Every row comes from one small tree of marks. The marks that hang from a mark follow it in brackets, in alphabetical order. Every link used is in the known rows. Which tree was each row made from?
Known rows:
lelan(kepit(nupi(tetu(famuk))) noniv): [-12  -2 -21   6   0   0  -3   6   3  -3   5   0   8  20  23  -4  -6  -2
   3  -6   1   3   2 -19  19  -7   3  -5]
vupel(famuk): [  6  -1  -4 -12  -4   4  -4  -1  -4  -4   6  -4   0 -15  -8   1   6   1
   0  -1  -1   4  -1  -3  -7  -6   1   1]
noniv(lelan(kepit)): [  7  -2  -1  29  -5   0  -7  -1 -12   1   5 -15   4 -17   6  -1  24 -11
   5  -4   6   1  -4  13  -4  -3  -3  -6]
tetu(famuk(tomu) nupi(kepit)): [ 19   6   1  10  -2   2   5   2   0  11  11  -1   0 -19  -6   7  13   7
   1   1   3  -4 -16 -11  -4   9  -1  -7]
famuk(tetu): [ -2  -5   2   0   2   6  -3  -2   4  10   2   4  -3   0   0   4  12  -8
   1   5  -2   5   8   7   0 -11   1   3]
famuk(tetu tomu vupel): [ -8  -9   0  -8   7   8   3  -3  11   8 -12  -4 -18 -61 -25   3   7   0
   2  16  -7   3   5   9  -7 -17  -4   3]
famuk(tetu vupel): [-10  -7   2 -13   2   6  -1  -3   7   4 -12   8  -7 -41 -10   2   3  -6
   1   6  -6   4   7  11   1 -12  -3   6]
tomu(famuk): [ 12   1  -5 -25  -6   5  -4   1   1  -2   5  -5   6 -16   1   4  12 -10
   1   0   1   0  -4  13 -10  -3   0   4]
nupi(kepit(lelan(noniv)) tetu(famuk)): [ -9   5  -2  19   0  -5   2   4  -2   7  -2  12   9  22  24  -3  -8   8
   3  -9   5  -3  -4 -14  14   0  -2  -3]
tomu(famuk(vupel)): [  5  -1  -5 -38  -4   5  -2   0   3  -9 -10   0   2 -56  -8   2   4 -10
   1   2  -3  -1  -6  18  -7  -3  -4   6]
galak(vupel(famuk)): [  0  10   1 -35  -5   5  -3   0  -1  -6  -4  -6   0 -10  -6  -5   1   2
   2   0   0   4  -4  -9   2  -1   0   0]
nupi(kepit(lelan) tetu): [ -4   4  10   9   2  -6  -2   0  -1  10 -14  -6   4  55  12  -6   2   0
   0  -4   3  -2   1   9   3  -2   0   2]
tetu(famuk nupi(kepit(lelan))): [ 11   6   7  29  -4  -5   3   3 -11   6   4   6  12  21  11  -3   2   4
   1 -13   5  -6  -9  -6   0  20  -2  -4]
nupi(kepit tetu): [  2   7   7 -14   0  -1  -4  -1   6  10  -8  -3   4  35   9   3   7  -3
  -2  -1   1   0  -4   6   9  -8   2   1]
galak(kepit(lelan)): [  5  -3   7  29  -1  -8  -7  -1  -8  -4   6  -9   5  10   5   1   7   0
   0 -11   5  -6   5   9 -11   4   1   4]
vupel(galak): [ 8  3  7 -4  0  6  2 -3 -2  5  4  5 -1 -9 -1  8 13  3 -1  0  1  6  1  1
 -3 -5  1 -4]
galak(kepit): [11 -1  4  8 -2 -2 -9 -1  0 -5 13 -7  5 -9  1 10 13 -3 -2 -8  2 -3  2  7
 -6 -3  2  4]
lelan(kepit(nupi(tetu)) noniv): [-18  -4 -17  -6   0   3  -6   3   5  -5  -3 -12   6  34  18  -2  -1  -3
   1  -4   1   3   4 -10  14 -12   5  -3]
galak(vupel): [ -2  11   8 -27  -1   8  -3  -1   1   3  -7 -12   4  -3   3  -1  14  -1
   4  -2   3   1  -4  -4   5   0   1  -1]
kepit(lelan(noniv)): [-13  -2  -1  15   0   6   0   0  -8  -1   0  -7   7 -11  12   1   7   9
   4 -10   5  -1   1  -9  -3  -2   0  -1]
nupi(kepit(lelan(noniv)) tetu): [-15   3   4   7   0  -2   0   1   0   5 -11  -1   7  35  20  -1  -2   6
   0  -8   3  -3   0  -5  10  -6   0   0]
lelan(kepit(nupi)): [  2  -2  -8   6   1   2  -7   1  -7  -7  -2 -23   4  30   8   0  10  -2
   1  -9   1   3   8   1   1  -5   3  -3]
vupel(galak(kepit(nupi))): [14  1  2 -3  3 -4 -2 -2 -3 -8 12 -1  1 35  3 10 -3  1 -6 -5  0  0  8  3
 -2  3  5  0]
famuk(tetu tomu vupel(galak)): [ -3  -7   5  -7   7   5   8  -5  11   7 -10  11 -23 -59 -27   6   2   3
   0  20  -8   7   6   7  -6 -16  -5   0]
kepit(nupi): [  3   1  -3 -17   4   8  -4   0  -5   2  -2 -18   7  32   5   1   5  -1
   0  -3   1   1   3   0  -1   0   5   0]
vupel(galak(kepit)): [16  2  9 10 -2 -5 -2 -3  1 -5 14  7  0 -7  0 14  9  1 -5 -6  1  1  3  6
 -4 -2  2  1]
tetu(famuk(vupel) nupi(kepit(lelan))): [  2   4   7  15  -3  -5   6   1  -9  -1 -10  11   9 -16   2  -5  -6   5
   1 -11   2  -7 -11  -2   2  20  -5  -2]
tetu(famuk nupi(kepit)): [ 17   9   4   5  -6   0   2   2  -3   4  12  10  11   3   8   6   9   1
   0 -10   4  -4 -14  -9   5  14   0  -5]
galak(kepit(nupi) vupel(famuk(tomu))): [  8   5  -7 -25   3  -3  -4   1   3 -14   3 -23  -9  13 -16  -4 -12   6
  -2   5  -1  -2   1  -9  -7   2   3   1]

Write each row's tree:
[ -6   4   6  17   0  -1   0  -1 -11  -3  -5  -7   7  11  16   5   6  16
   0 -17   5  -4   1 -10   3  -3  -2  -1] | nupi(kepit(lelan(noniv)))
[ -5  -4 -14 -21  10   5   4   3   9  11 -14  -5  -8 -17 -12  -8 -13  -2
   3  17  -4   0  -6  -2   1  -3   0  -1] | kepit(nupi(tetu(famuk(tomu vupel))))
[-18  -2 -14   8   5   1   2   5  -3   6  -2   4  10  43  22 -12 -19   3
   4  -2   3  -1   0 -18  12   4   3  -2] | kepit(lelan(noniv) nupi(tetu(famuk)))
[  0  -3  -2  23  -5  -9   1  -1  -7 -19  15  13  -2 -15   1   5 -12  14
  -5  -9   1   0   7 -14  -6   0  -1   0] | vupel(famuk galak(kepit(lelan(noniv))))
[-14  -1   6  21  -3   0   4   0  -1   2   3   9   4  27  13   2  -1   5
  -1  -8   1  -3   2  -7   7   4  -1   1] | famuk(tetu(nupi(kepit(lelan(noniv)))))
[ -5  -2  -9   9   1  -1  -7   2  -5   5  -4 -17   5  46  13 -12   3 -19
   3   5   3   1  -2  15   7  -1   2  -4] | noniv(lelan(kepit(nupi(tetu))))
[ 12  -5   1   9  -4  -9  -1  -3   7  -9  18  24 -12  -4 -10   8  -9  -1
  -7   5  -7   6  14   5  -1  -8   0   4] | vupel(famuk(tetu) galak(kepit))
[ -7   4   6  14  -4   2   4   0  -8  -1   2  -2  13  15  14   4   5  11
   0 -15   6  -6  -8 -12   3  11   0  -3] | tetu(nupi(kepit(lelan(noniv))))
[  1  -2 -14  21  -1  -5  -5   5  -7   8   2  -3   6  35  18 -13  -2 -18
   5   4   4   2  -5   6   9   5   1  -7] | noniv(lelan(kepit(nupi(tetu(famuk)))))
[  5   3   2  -9  -3   4  10   0   2   0   3  27   3 -59  -9   4  -1   1
   1   3  -2   2 -12  -6   4  15  -2  -6] | tetu(famuk(vupel(galak)) nupi)
[  0  -2  11  15   1 -10   2  -3  -4 -11  -7   9  -3 -28  -8   3  -6   5
  -4  -6  -1  -3   6  13  -7   4  -4   3] | famuk(vupel(galak(kepit(lelan))))
[  3  -3   0  17   4  -7  -6   0 -11  -7   4 -18   7  54   8  -3  -5   0
  -3 -11   4  -6   9   8  -8   8   4   5] | galak(kepit(lelan nupi))
[  5  -8   5  31  -3 -14   1  -2  -1  -9  12  21 -12  13  -8  -2 -15   1
  -6   3  -5   4  18   7  -8  -2  -2   5] | vupel(famuk(tetu) galak(kepit(lelan)))
[  4  -8   6   5   5  -4   4  -4  14  -2   0  13 -23 -56 -26  12  -1   1
  -4  15  -8   2   8  11  -8 -13  -4   4] | famuk(tetu tomu vupel(galak(kepit)))
[ -3   2   0 -17   2   0   6   1   9   7 -10  28  -2 -39  -3  -1  -9  -3
   1   9  -5   5  -5   2  11  -2  -2  -3] | nupi(tetu(famuk(vupel(galak))))
[  6  -2  -6  -2   4   7   4   0   2   6  -6  -2  -8 -84 -19   4   7   6
   5   8  -1  -1  -8  -5  -9  -5  -5  -3] | tetu(famuk(tomu vupel))
[  0  -5   1 -33  -6   2   8  -1  14  -4   1  29  -6 -42 -15   3  -7 -17
  -3  15  -8   4  -3  19  -2   6  -4   4] | tomu(famuk(tetu(nupi) vupel(galak)))
[ 11   2   2 -19  -9  -2   0   1   8   1   9  11   3  19   2   5   4 -15
  -3   2  -3  -2  -3  16   1   5  -1   6] | tomu(famuk(tetu(nupi(kepit))))
[  6   8  -4 -33  -1  -4  -7   1  -1 -18   5 -11   2  34  -2  -5 -15   1
  -4  -5  -1  -2   3  -6   3   7   4   4] | galak(kepit(nupi) vupel(famuk))
[ -4   2  -6 -25   7   0   7   2   6   5 -12  20  -2   7   0  -5 -20  -3
  -1  10  -6   4  -1  -1  14   3   1  -2] | kepit(nupi(tetu(famuk(vupel(galak)))))
[-13  -3  -2  -1   7   1  -2   2  -2  10 -12 -13   5  74  11 -15  -9  -5
   1   3   2  -1   6   6   0   3   5   3] | kepit(lelan nupi(tetu))
[-14  -2  -7   3   5   6   0   0 -12  -4  -3 -16   8  35  15  -4  -6  10
   2  -9   4  -2   5 -12   0   2   3  -1] | kepit(lelan(noniv) nupi)
[  9  -2   0   1  -3   0   3  -1   7   4   9   2 -14  -4 -20   3  -1   3
  -4  12  -5   1  -3  -4  -7  -2  -1  -1] | vupel(famuk(tetu(nupi(kepit)) tomu))
[-13   6   5   6  -3  -4  -3   1  -3 -12   1  -8   8  -2  15  -1  -1   8
   2 -13   6  -6   1 -12   5   4  -1   2] | galak(kepit(lelan(noniv)) vupel)
[  5  -2  -7  20  -1   1  -7   0 -16  -2   0 -24   5  22  10  -6  10 -12
   3  -3   5   0   0  12  -1   2   1  -6] | noniv(lelan(kepit(nupi)))
[  3  -3   2  -6  -5   2   7  -1   7   1  15  26  -8  -2 -13   1  -6  -5
  -4  12  -7   9   2  -2  -1   3   1  -1] | vupel(famuk(tetu(nupi)) galak)
[  3  -9  -6   0   2   5   0  -2   7   6   6  -3 -19 -29 -23   1   2   2
   0  18  -6   6   6  -2 -12 -17  -2   2] | vupel(famuk(tetu tomu))
[ -4   7   6  -5   3  -6  -5   1  -8  -9  -7 -22   7  62  10 -10  -9   2
   0 -10   4  -6   7   2   2  13   3   4] | galak(kepit(lelan nupi) vupel)
[ -2   7  12   6  -2  -7  -5   0  -4  -7  -3 -12   6  18   7  -5   3   1
   2 -11   5  -6   4   4  -2   8  -1   4] | galak(kepit(lelan) vupel)
[ 10   5   0 -16  -2  -3  -5   0   6 -10   7 -14 -10 -26 -19   1   0   6
   0   4   0  -1  -4  -8 -10  -2  -1   1] | galak(kepit vupel(famuk(tomu)))
[ -5  -7   6 -11   3   7  12  -4  15   8  -3  16 -18 -55 -30   5   0  -2
  -1  22  -8   4  -2   4  -7  -2  -2  -3] | famuk(tetu(nupi) tomu vupel(galak))
[-24  -3  -9  -3   6   4   0   2  -1   4  -7 -10   8  55  18 -10 -13   2
   2   0   2  -1   3  -9   7  -1   5   1] | kepit(lelan(noniv) nupi(tetu))
[  8   0   1  -1   1   5  13   0   6   6   1  15  -9 -75 -24   5   1   5
   2  13  -2   2 -15  -9  -7  10  -3  -9] | tetu(famuk(tomu vupel(galak)) nupi)
[-2  0 13 23 -2 -3  3 -1 -3  9  0  6  2 44  5 -3  2 -3 -2 -4  1 -3  3  8
  1  8 -1  2] | famuk(tetu(nupi(kepit(lelan))))
[ -4  -3  -7 -13   5   5   3   2  13  13 -11   4  -9 -59 -16  -4  -1  -1
   5  16  -3   1 -11  -1  -2  -8  -3  -1] | nupi(tetu(famuk(tomu vupel)))
